What can hang from each mark:
q366: q59
q59: q138 q803
q682: q59 q633 q803
q369: q682 q803
q803: q59 q369 q682
q633: q682

Each row was made from one small tree. The marks that hang from a mark follow it in brackets, in the order of their numbers. Every link used is in the known rows. Write each row's tree.
Known rows:
q803[q59[q138]]: [  1.8  11.4   3.3 -34.9   2.9  -2.4 -16.7  27.0 -15.0  -3.8  16.8   6.6
  -4.0  -0.6 -30.6  17.3 -13.4  51.1  12.5 -20.7  -7.5  11.2  -8.8 -24.1
 -13.4 -10.6 -13.8 -21.8 -13.9  -6.1 -41.9  15.5  -7.4]
q366[q59[q803]]: [-12.0   7.7   7.8  14.0   9.4 -10.4  42.5  12.9  -5.0 -34.9  -8.6 -22.9
  -3.7  23.0   7.6  13.1 -45.0  -0.1  22.5   0.5 -28.1   1.2  14.4   1.3
 -11.8   7.6 -16.7  -1.0   8.5  20.8 -33.8   5.6   3.9]
q682[q803]: [ -5.9 -17.1  22.6   2.4 -11.8   3.8  13.0  -8.2  14.5  -1.7   2.0 -32.8
  25.3  29.4  -5.2  16.0 -18.5   3.8  13.1  17.8  -1.1  -5.3 -21.7 -11.8
  -6.9  14.7 -14.8 -13.3  -9.1  16.3  24.0  -6.0  -8.4]
q366[q59[q803[q369 q682]]]: [-15.2  14.0  -4.8  14.7   2.1  -7.1   7.5 -12.1  11.2  -5.5  -9.0 -18.2
 -18.5  19.5  30.9   4.8 -33.8 -29.5  23.7  -0.8 -26.9  17.0  23.2  36.7
 -15.4 -15.4   4.8   4.6  18.5  11.0 -11.2   3.8  10.1]
q59[q803[q369]]: [  3.1  18.4  13.9  -4.1 -10.6  16.5  -1.6   9.3 -28.0   9.0 -14.4 -21.5
   2.7  27.1  -3.2  -4.1 -56.8 -16.7  -1.2   7.8 -16.8  27.6  11.4  18.0
 -35.3  -0.8 -18.2 -27.3  15.2   0.2   6.1  20.1  -0.7]
q682[q59[q138] q633 q803[q369]]: [ 13.0  -4.6  -0.5  38.6  -7.3   3.3   2.4 -51.9   7.1   2.9  29.2  55.7
  13.7 -28.9   4.4 -51.1  65.2   4.0  30.3   7.2  23.2 -19.8 -19.4  40.7
  17.3  16.0  14.1  19.0 -15.1  16.8  12.2 -28.3   8.5]
q369[q682]: [ -7.0 -20.7  12.8 -32.7 -10.2  15.0  -6.6  67.9  13.8  -6.0 -17.4 -54.8
  -6.7  22.3  -6.3  33.5 -31.2  -5.6 -28.7  13.1 -17.6  17.1  -0.6 -53.1
 -14.3  -4.4  -6.7  -5.5  21.8 -11.6  21.2  13.5 -17.6]
q633[q682[q803[q59]]]: [  7.0   3.3  -5.6  -8.4  -5.4  -5.1  -2.5 -58.1   9.8  16.2  -3.6 -16.2
  13.3  -4.7   5.2  14.4 -12.5  15.1   1.4   4.1  22.8 -19.2 -43.5   4.8
  26.5   5.8 -11.2 -41.5 -30.8 -20.5  19.9  11.6   7.2]
q366[q59]: [-18.3  -8.2  14.2   6.7  -3.9  -9.2  17.8  31.7  23.5 -44.6   5.9 -20.9
   2.4  25.8   2.6  15.3 -31.0  26.6  35.8  -2.7 -34.2   8.2  -8.3 -10.6
  -1.2  -1.3 -15.4  -7.7  10.6  12.9 -34.8   2.9   9.8]
q59[q138 q803[q369 q682[q633]]]: [  1.7   5.7  -9.2   5.9  18.5  15.6 -18.1 -23.3 -11.8  29.0   7.1   8.9
   2.6   4.0  19.7 -21.6   1.8 -35.5  -7.4  -1.6  -0.7  21.0  42.1  33.1
 -33.1 -19.1  14.2  17.1  -5.9  -7.5 -14.4  16.3   7.3]
q59[q803]: [ -7.8   4.2  14.4  -7.4  -1.0   9.4  25.8  12.9 -24.0  -5.0 -23.3 -22.6
  22.1  21.3  -4.4  11.0 -54.1 -12.1 -16.2  10.0 -14.7  13.2   7.5 -12.3
 -25.2  10.2 -18.6 -22.0   7.0   8.6  -9.2   9.2  -8.6]
q59[q138 q803[q369[q682]]]: [ 22.4  19.5 -13.7 -17.5  18.1  24.6  -1.2  41.9 -28.8   8.0   0.1 -26.8
 -33.4  38.9   4.4  -7.3 -32.2 -16.9 -21.3   9.0 -19.4  20.4  42.3  -1.4
 -46.0  -3.3 -13.7   3.0  12.4 -20.0  -9.5  32.4  -8.6]
q369[q682[q59 q633]]: [ -9.5 -20.4  14.7  -2.4  -9.1   3.4   5.5  27.5  13.5  -7.0 -16.4  -1.7
   5.8 -36.6  -6.3   3.1  15.6 -11.1 -23.9   6.9   4.3  -4.3  -8.6 -33.5
  24.5   6.2  17.2  18.9  17.9   4.5  26.3 -16.1  -8.6]
q369[q803]: [-26.6 -11.1  18.0 -14.9 -14.9 -17.9  -8.0  54.7  20.0 -13.9 -18.9 -31.8
   2.2  46.7 -21.7  30.9 -16.6   8.1 -12.3  -1.0 -16.5   7.6   1.9 -41.1
   5.2  -8.4 -27.8  -1.5  24.8   0.0  15.8  -6.8  -0.7]
q803[q59 q369 q682]: [ -7.9  20.7  -3.4 -26.7 -29.7   5.9 -64.0 -24.0   6.5  39.5  -7.6  -7.2
 -14.9 -13.3   3.3  20.0 -10.6  -7.0  18.8 -26.5   1.3  33.4  -8.1  40.2
  -6.0 -46.8  20.5 -17.4   7.9 -11.3  21.2   5.6   0.2]
q59[q138]: [ -3.7 -15.7   5.9 -22.3  10.8   5.4  -2.7  51.9  -0.7 -27.6  19.4  -5.9
  14.2  39.9 -14.6   7.0 -23.0  40.6   4.9  -2.7 -17.9  17.8   4.6 -34.0
 -25.8   2.3 -24.1 -14.6  -5.7  -8.1 -48.2  22.2  -2.7]

Which tree is each row?
[  5.9  -8.0  -3.4   4.7  13.0   4.2  19.1  24.6 -13.0  -4.5 -12.1   7.4
  -9.3 -31.0  -3.7  -5.6  18.4 -18.5 -34.0  10.1   4.6  -9.2  16.0 -29.1
  12.7   9.5  15.3  22.7  11.5   0.5   6.0  -7.0  -7.5] | q369[q682[q59[q138 q803] q633]]
[  9.6   9.3  -4.9  27.8   7.0  10.4  12.5 -21.4 -28.9  -5.4  11.1  60.1
  12.6 -38.5  -3.4 -41.8  27.3   1.9   6.5  -2.9  10.3  -2.0   7.1  31.6
   2.9  12.7  11.4   7.7   0.4  11.2 -22.3 -14.5  14.7] | q682[q59[q138 q803[q369]] q633]
[-28.3   0.4  -1.5 -26.8 -15.8 -35.8 -37.6  16.1  22.3  17.6 -25.6 -23.9
 -13.6  11.5 -13.4  51.1   9.6  -7.4 -16.3 -20.8   4.5  -0.6   3.5 -23.6
  16.6 -34.1   7.5  10.1  15.5  -3.6  24.8 -16.6  -6.3] | q369[q803[q59 q682]]
[  7.6   7.2 -17.9 -13.4  15.7  11.2 -18.6  -0.2 -17.3  18.3   2.4 -13.2
 -14.2  28.6  21.8  -7.3 -26.1 -27.4  -9.3  -1.7  -9.9  26.5  39.5  26.9
 -46.9 -16.4  -0.6   5.0   1.8 -13.3 -16.7  24.3  -2.9] | q59[q138 q803[q369 q682]]
[ -0.1  -0.3  -2.5  27.1  12.9  -2.1  29.9 -13.5 -24.7 -14.8  -0.1  55.2
  27.9 -42.5  -5.2 -28.9  24.8   5.3  -1.9   0.3  12.0 -10.0   3.5   9.1
  11.6  22.0  11.3   9.3 -11.0  19.5 -31.6 -19.7  10.5] | q682[q59[q138 q803] q633]
[  6.2  19.3  14.1  24.0  -3.5   8.3 -21.8 -59.2   5.5  41.7  34.8  23.8
   4.2 -23.4  -6.1 -20.7  47.3  11.3  27.8   0.6  14.2  -8.7 -13.3  31.3
   4.0 -13.2  16.4   8.3 -30.1  10.0  17.8  -6.9  12.8] | q682[q633 q803[q59[q138] q369]]
[ 17.1 -17.7  -8.1  -9.0  -0.9  -2.9  16.0  31.4   6.7 -13.5  -7.2 -19.9
 -19.4   7.2   2.2  12.6  16.8  -7.1 -19.5  11.8   7.2 -19.9  -5.5 -28.3
   9.9  21.6   2.3  17.8  10.7   3.8  29.7 -11.1 -25.6] | q369[q682[q59[q138] q803]]
[  9.5 -11.1 -23.1  -9.8   1.5  -6.6   2.6  -7.9   2.9 -31.6   0.9  23.4
  12.1  -9.1   3.4  -6.5  -6.0  34.4   1.4  -8.2  16.2  -7.3 -34.5   2.8
  28.3  13.5 -16.4 -35.7 -14.2 -26.2 -26.0  13.7  17.0] | q633[q682[q59[q138]]]
[ -2.2  -7.7 -12.7 -17.7  25.2  -2.4   3.8   6.1 -13.3   5.1  -5.0 -15.1
   3.7  22.0  14.0  11.7 -24.9 -26.7 -17.4  -0.3  -2.4  15.0  35.3  -7.9
 -36.9   0.8  -2.8   7.5 -11.5  -3.3 -28.3  16.7  -8.8] | q59[q138 q803[q682]]
[-17.1   6.8   0.9 -11.2  13.9 -20.1 -24.0  50.7  12.8  22.8  -4.4 -18.3
 -39.8  -4.4 -22.2  26.1  45.2  -6.7 -39.4  -6.7   0.4 -19.4  23.3 -59.6
  21.5 -33.3  11.5  39.5  14.6 -16.8  29.4  -6.8  -8.7] | q369[q682[q633] q803[q59[q138]]]
[  3.3  -7.3 -19.3 -12.2 -16.3  -1.3 -41.8  -3.6  12.2   0.6   1.2  19.1
  -9.9  -1.8  19.1 -14.1   8.0  -5.4  18.6 -18.1   5.5  21.8   1.4  40.9
  -8.4 -12.5  13.2   1.7  17.9 -11.2   1.1  -4.7   1.6] | q803[q369 q682[q59[q138]]]
[  1.6  18.1  -9.4  19.1  28.4   0.0  21.6  22.5  -4.8 -14.1  16.9  -9.4
 -35.8  17.5  14.9 -15.3  -6.8 -10.4  15.1   2.8 -28.2   1.6  40.4  13.9
 -18.8  -8.5   1.2  25.9   6.2  -0.4 -31.9  15.3  10.6] | q366[q59[q138 q803[q369[q682[q633]]]]]
[ 26.0  -0.1 -26.7   7.6  -1.9  -2.8  -2.8 -51.2   7.5  -8.0  14.2  22.0
  -0.8  -1.4  17.5 -26.0  13.4  15.4  15.6   3.5  30.4 -15.9 -34.1  35.1
  25.6  17.9 -12.7 -22.8 -17.9 -22.1  11.9   8.0  17.4] | q633[q682[q59[q138] q803[q369]]]
[  1.8  -6.1  18.6  43.8 -25.0  -0.4   1.6 -64.6  13.2  11.8  12.3  41.5
  27.7 -35.3   1.7 -39.2  50.9  -6.6  32.0   8.8  19.0 -19.6 -34.3  43.7
  26.5  16.8  23.2   8.3  -2.9  29.0  43.4 -37.3  11.8] | q682[q59 q633 q803[q369]]
[ 10.0  18.2  -6.6  -5.1 -16.4  10.0 -19.3 -65.5   7.4  29.2   4.1 -12.4
   1.5   2.3   9.1   2.4 -12.3   7.1   7.8   1.5  21.1  -6.7 -37.5  31.2
  20.7  -4.7 -13.1 -41.6 -23.9 -25.1  31.2  20.0  10.4] | q633[q682[q803[q59 q369]]]
[-14.0  -2.0  29.7  17.9  -6.1  -6.6   1.7 -60.7  12.9  33.0  11.1  10.4
  27.3 -32.5 -11.3   2.3  32.6   5.1  14.1   7.5  14.1 -19.0 -30.6   0.5
  23.2  -2.4  19.6   3.0 -28.6  22.9  25.3 -20.1   3.4] | q682[q633 q803[q59]]
[ 19.0   2.7 -27.8  -2.1  13.1  -5.6  16.8 -23.6 -16.8 -20.8 -11.4  20.9
  12.3 -13.6   7.7 -10.2 -17.2  11.1 -12.5  -4.7  25.7 -10.2 -15.5   8.1
  22.4  19.6 -19.5 -33.0 -14.4 -21.2 -25.3  16.5  11.4] | q633[q682[q59[q138 q803]]]
[ 14.1  18.5  -4.6  -4.2  19.7  26.7  -5.5  21.6 -22.7  14.3   6.7 -13.0
 -22.7  17.7   6.9 -17.4 -17.2 -19.5 -21.5  10.9 -12.5  16.7  40.3   1.0
 -39.0  -9.4  -4.1  12.8   2.2 -19.1  -3.3  24.9  -2.8] | q59[q138 q803[q369[q682[q633]]]]
[ -9.1  21.2   3.8  19.1  -0.6  -2.9  19.9   8.5  -6.2 -23.1  -3.3 -20.1
 -20.2  28.6  11.4   1.0 -44.4  -2.0  32.8   1.0 -31.9  14.0  15.2  28.6
 -20.4  -5.5  -9.8  -8.8  16.0  15.2 -19.6  12.3   8.7] | q366[q59[q803[q369]]]
[  7.3   4.6   3.3  -7.3  -3.3  -5.2   4.8 -17.5  -2.3  11.2  16.3 -10.5
   0.9   8.8 -13.9  16.5   4.0  27.3  17.9   2.8   5.5 -10.9 -18.0 -11.9
  -3.8   6.5 -10.4  -6.2 -22.4  11.5  -0.1  -0.2 -14.3] | q682[q803[q59[q138]]]
[-33.5  -5.3  12.6 -13.0  -8.5 -11.3 -34.7 -45.9  17.0  36.8  -9.5   9.8
  20.8 -49.7  -0.4  22.8  18.6  -7.2  -1.1 -16.5  14.7   5.5 -11.1   6.0
  20.3 -36.6  34.2   0.9 -13.3  -0.2   9.3 -12.3   4.0] | q803[q59 q682[q633]]
[  4.7 -24.5   4.4  11.7   3.7   1.7  15.1   4.2  14.7   0.5   3.6   3.7
  -2.9 -21.8   7.1  -3.8  50.5 -15.8 -19.6  16.4  15.2 -27.2  -2.2 -22.7
  24.6  18.0  17.5  36.2  -1.5   5.1  33.4 -18.4 -11.8] | q369[q682[q59[q138] q633 q803]]
[ 16.7   2.7 -16.7  -1.0   7.5  -3.2  29.0  17.9 -32.0 -30.2  -6.2  27.3
   3.6  -5.3 -11.1  -7.9 -13.6  16.3   0.2  -9.8   5.5  -2.6   1.9   2.8
  -9.7  27.8 -14.1 -10.8  11.4  13.6 -37.3  -8.0 -13.4] | q682[q59[q138 q803]]
[  2.0  -7.5 -11.9 -17.3  -3.1 -18.7  -4.5  87.1  12.7 -21.6 -18.7 -19.8
 -42.3  21.2 -15.7  28.5  24.3  -8.5 -38.5  -4.8  -2.6 -17.8  20.1 -57.6
  20.7   1.6  -6.3  31.5  41.7 -10.9  26.8 -16.7 -24.2] | q369[q682[q59[q138]] q803]
[ -1.9 -18.4   8.0  14.8   3.6  -1.0   7.7  -0.9  -0.7 -22.6  15.8  58.6
  32.4 -38.5 -13.1 -27.2  38.6  34.2   6.5  -5.2   6.8  -7.0 -12.4  -2.9
  21.8  14.0   6.7   7.5 -13.2  10.1 -30.1 -19.9  12.7] | q682[q59[q138] q633]
[  1.5 -20.8  14.2  13.8  -9.8  -2.4  17.0  -7.0  20.6   3.6 -10.4  -7.7
   3.9 -30.7   1.5   0.0  39.2 -25.4 -17.9  21.0  17.1 -26.5 -14.5 -20.8
  32.0  19.7  22.1  22.7   9.4  12.2  53.4 -29.4 -13.9] | q369[q682[q59 q633 q803]]
